Each row was made from one small tree. The marks that hang from a mark follow it in brackets, in the order of their numbers. Every link used is in the known rows. Write each row's tree.
Known rows:
q_864{q_287{q_147{q_77{q_183 q_238 q_921}}}}: [-0.07  0.19 -0.13  0.00  0.17  0.29 -0.07  0.10  0.16  0.05  0.16 -0.08
  0.03  0.13 -0.14  0.00 -0.04 -0.29 -0.20  0.00]
q_281{q_183 q_864{q_287{q_147{q_77} q_636}} q_929}: [ 0.05 -0.22  0.24 -0.03  0.05 -0.02  0.02 -0.09  0.02 -0.12 -0.05 -0.25
 -0.05  0.15 -0.07  0.06 -0.03 -0.34 -0.03  0.03]
q_563{q_281{q_183 q_864}}: [ 0.00 -0.17  0.11 -0.13  0.01 -0.05 -0.07 -0.31  0.00  0.00 -0.46 -0.02
  0.02  0.08  0.11  0.00  0.04  0.00  0.02 -0.05]
q_238{q_281{q_183 q_864 q_929}}: [-0.04 -0.36  0.17  0.12  0.00 -0.05 -0.02 -0.24  0.10 -0.05 -0.24 -0.05
  0.00  0.02 -0.01 -0.01  0.02  0.02  0.06  0.01]
q_636{q_281{q_183 q_864{q_287{q_147}} q_929}}: [-0.05 -0.19  0.20 -0.15  0.13 -0.04  0.05 -0.01 -0.04 -0.09 -0.09 -0.24
 -0.02  0.11  0.02  0.00 -0.03  0.01  0.09 -0.02]
q_287{q_147{q_77} q_636{q_281} q_864}: [ 0.13  0.25  0.01 -0.14  0.01  0.01  0.03  0.27 -0.16 -0.02  0.54 -0.14
 -0.07 -0.11  0.00  0.02  0.14 -0.37 -0.10 -0.13]
q_287{q_147{q_77{q_921}} q_636{q_281{q_183 q_929}} q_864}: [ 0.07  0.24 -0.02 -0.11 -0.07 -0.04  0.04  0.23 -0.14 -0.15  0.44 -0.19
 -0.09 -0.09 -0.17  0.07  0.15 -0.33 -0.02 -0.09]
q_563{q_281{q_183 q_864{q_287{q_147}} q_929}}: [-0.01 -0.26  0.22 -0.15  0.09 -0.04 -0.09 -0.41  0.04 -0.08 -0.45 -0.13
 -0.01  0.08  0.10  0.00 -0.01 -0.15  0.07 -0.01]
q_864{q_287}: [ 0.04  0.01  0.08  0.02  0.03  0.15  0.00  0.00  0.07  0.06 -0.02 -0.05
  0.00 -0.06  0.03  0.00 -0.06 -0.04 -0.02  0.01]
q_636{q_281}: [-0.03  0.07  0.01 -0.12  0.06 -0.02  0.06  0.14 -0.07  0.01  0.06 -0.04
 -0.01 -0.02  0.03 -0.03  0.02  0.14  0.07 -0.07]
q_238{q_281{q_183 q_864{q_287} q_929}}: [-0.01 -0.35  0.22  0.13  0.02  0.04 -0.02 -0.24  0.14 -0.01 -0.25 -0.08
  0.00 -0.01  0.01 -0.01 -0.03  0.00  0.05  0.01]
q_864{q_287{q_147{q_77{q_238}} q_636{q_281{q_183 q_929}}}}: [ 0.00  0.11  0.04 -0.14  0.11  0.06  0.03  0.11 -0.03 -0.02  0.20 -0.16
 -0.09  0.13 -0.11  0.00 -0.03 -0.32 -0.09 -0.02]
q_636{q_281{q_864}}: [-0.01 -0.05  0.13 -0.13  0.10  0.05  0.07  0.12 -0.03  0.04  0.02 -0.11
  0.04 -0.01  0.11 -0.01  0.03  0.14  0.05 -0.09]
q_77{q_921}: [-0.05  0.19 -0.06  0.07 -0.08  0.13  0.00  0.02  0.07  0.01  0.08  0.01
  0.03 -0.10 -0.11  0.05  0.02  0.12  0.01 -0.02]
q_563{q_281{q_183}}: [-0.02 -0.06 -0.01 -0.12 -0.03 -0.11 -0.08 -0.29 -0.04 -0.04 -0.42  0.05
 -0.02  0.07  0.03 -0.02  0.02  0.01  0.04 -0.02]
q_287{q_147{q_77{q_921}} q_636{q_281{q_864 q_929}}}: [-0.01  0.20  0.12 -0.11  0.08  0.05  0.07  0.12 -0.04 -0.04  0.41 -0.18
 -0.04  0.01 -0.10  0.05  0.06 -0.26 -0.02 -0.08]
q_864{q_287{q_147}}: [-0.01  0.02  0.07 -0.01  0.09  0.12 -0.03 -0.10  0.04  0.06  0.12 -0.09
 -0.02  0.01  0.04 -0.03 -0.09 -0.15 -0.06  0.02]
q_147{q_77}: [-0.05  0.03 -0.06  0.01  0.06 -0.03 -0.01  0.17 -0.03 -0.03  0.07  0.00
  0.03  0.05 -0.11 -0.01  0.02 -0.23 -0.10  0.01]

Which tree is each row?
[ 0.10 -0.12  0.23 -0.03  0.17  0.18  0.00 -0.01  0.15 -0.07  0.06 -0.24
  0.00  0.08 -0.01  0.07 -0.01 -0.38 -0.04 -0.01] -> q_281{q_864{q_287{q_147{q_77{q_183}} q_636}} q_929}
[-0.09 -0.19  0.10 -0.02  0.10  0.07 -0.02 -0.06  0.09 -0.13 -0.13 -0.23
  0.01  0.19 -0.16  0.06 -0.02 -0.26 -0.08  0.04] -> q_281{q_183 q_864{q_287{q_147{q_77{q_238 q_921}}}} q_929}
[-0.11 -0.05 -0.01  0.11  0.00  0.24 -0.04 -0.10  0.23  0.03 -0.15 -0.02
  0.02  0.01 -0.16  0.05  0.04  0.05 -0.06 -0.04] -> q_77{q_238{q_281{q_183 q_864{q_287} q_929}} q_921}
[ 0.12  0.11  0.18 -0.08  0.01  0.13  0.08  0.09  0.02  0.02  0.10 -0.13
 -0.07 -0.11  0.03  0.03 -0.03 -0.05  0.08 -0.05] -> q_864{q_287{q_636{q_281{q_929}}}}
[ 0.19  0.16  0.05 -0.05 -0.09  0.05  0.00  0.02 -0.08 -0.01  0.43 -0.10
 -0.10 -0.14  0.06  0.05  0.11 -0.30 -0.07 -0.08] -> q_287{q_147 q_636 q_864}
[ 0.11 -0.13  0.30 -0.13  0.06  0.10 -0.04 -0.29  0.10 -0.01 -0.35 -0.09
  0.00 -0.11  0.17  0.04  0.02 -0.15  0.11 -0.07] -> q_563{q_281{q_864{q_287{q_636}} q_929}}
[-0.05 -0.02  0.15 -0.13  0.19  0.11  0.04  0.14 -0.02  0.07  0.13 -0.17
  0.04  0.03  0.08 -0.03 -0.01 -0.08 -0.04 -0.08] -> q_636{q_281{q_864{q_287{q_147{q_77}}}}}
[-0.02 -0.15  0.20 -0.14  0.12 -0.02  0.07  0.09 -0.01 -0.07 -0.05 -0.16
  0.03 -0.02  0.07  0.01  0.04  0.08  0.14 -0.07] -> q_636{q_281{q_864 q_929}}
[ 0.07  0.16  0.08 -0.01  0.06  0.14  0.01  0.03  0.00  0.07  0.29 -0.10
 -0.06  0.01 -0.03  0.01 -0.05 -0.36 -0.13 -0.01] -> q_864{q_287{q_147{q_77} q_636}}
[-0.12 -0.10 -0.14  0.03  0.09 -0.04 -0.04  0.09  0.05 -0.06 -0.08  0.03
  0.00  0.16 -0.21 -0.03  0.05 -0.27 -0.14  0.01] -> q_147{q_77{q_238{q_281{q_183 q_929}}}}
[ 0.13  0.13 -0.11 -0.02  0.08  0.15 -0.07  0.16  0.08 -0.06  0.38 -0.08
 -0.06  0.02 -0.11  0.04  0.16 -0.56 -0.20 -0.09] -> q_287{q_147{q_77{q_183 q_238{q_281{q_929}}}} q_636 q_864}
[-0.04  0.05  0.03  0.00  0.13  0.10 -0.04  0.00  0.01  0.05  0.17 -0.09
  0.00  0.05 -0.03 -0.03 -0.07 -0.30 -0.12  0.02] -> q_864{q_287{q_147{q_77}}}
[ 0.02  0.23  0.04 -0.11  0.14  0.15  0.04  0.18  0.05 -0.06  0.37 -0.19
 -0.02  0.10 -0.13  0.06  0.07 -0.28 -0.05 -0.08] -> q_287{q_147{q_77{q_183 q_921}} q_636{q_281{q_864 q_929}}}
[-0.04 -0.24  0.19 -0.15  0.12 -0.05 -0.09 -0.31  0.03 -0.09 -0.41 -0.13
  0.01  0.10  0.04  0.00  0.00 -0.27  0.02 -0.01] -> q_563{q_281{q_183 q_864{q_287{q_147{q_77}}} q_929}}
[ 0.12  0.37 -0.21 -0.03  0.01  0.25 -0.06  0.27  0.07 -0.03  0.48 -0.09
 -0.04  0.01 -0.17  0.09  0.17 -0.48 -0.25 -0.11] -> q_287{q_147{q_77{q_183 q_238 q_921}} q_636 q_864}
[ 0.00 -0.24  0.15  0.14  0.00  0.11 -0.03 -0.20  0.12  0.11 -0.18 -0.03
  0.01  0.00  0.05 -0.03 -0.02  0.06 -0.04 -0.01] -> q_238{q_281{q_183 q_864{q_287}}}
[-0.15 -0.02 -0.10  0.09  0.05  0.11 -0.03  0.09  0.13 -0.03 -0.05  0.00
  0.05  0.09 -0.24  0.03  0.08 -0.18 -0.15 -0.03] -> q_147{q_77{q_238{q_281{q_183 q_864 q_929}} q_921}}
[-0.02 -0.03  0.18 -0.14  0.16  0.13  0.05  0.06 -0.01  0.08  0.10 -0.17
  0.02  0.00  0.14 -0.02 -0.02  0.04  0.01 -0.08] -> q_636{q_281{q_864{q_287{q_147}}}}
[ 0.12  0.33 -0.07 -0.10  0.04  0.13  0.01  0.31 -0.01 -0.12  0.49 -0.18
 -0.05 -0.09 -0.14  0.07  0.17 -0.37 -0.05 -0.12] -> q_287{q_147{q_77{q_183 q_921}} q_636{q_281{q_929}} q_864}
[-0.03  0.14  0.09 -0.11  0.03 -0.02  0.07  0.09 -0.08 -0.09  0.32 -0.20
 -0.07  0.10 -0.16  0.05  0.06 -0.24 -0.03 -0.06] -> q_287{q_147{q_77{q_921}} q_636{q_281{q_183 q_864 q_929}}}
[-0.06  0.11 -0.04  0.10 -0.02  0.31 -0.03 -0.12  0.20  0.13  0.08 -0.01
 -0.02  0.04 -0.12  0.04  0.04 -0.01 -0.16 -0.07] -> q_77{q_238{q_281{q_183 q_864{q_287{q_147 q_636}}}} q_921}
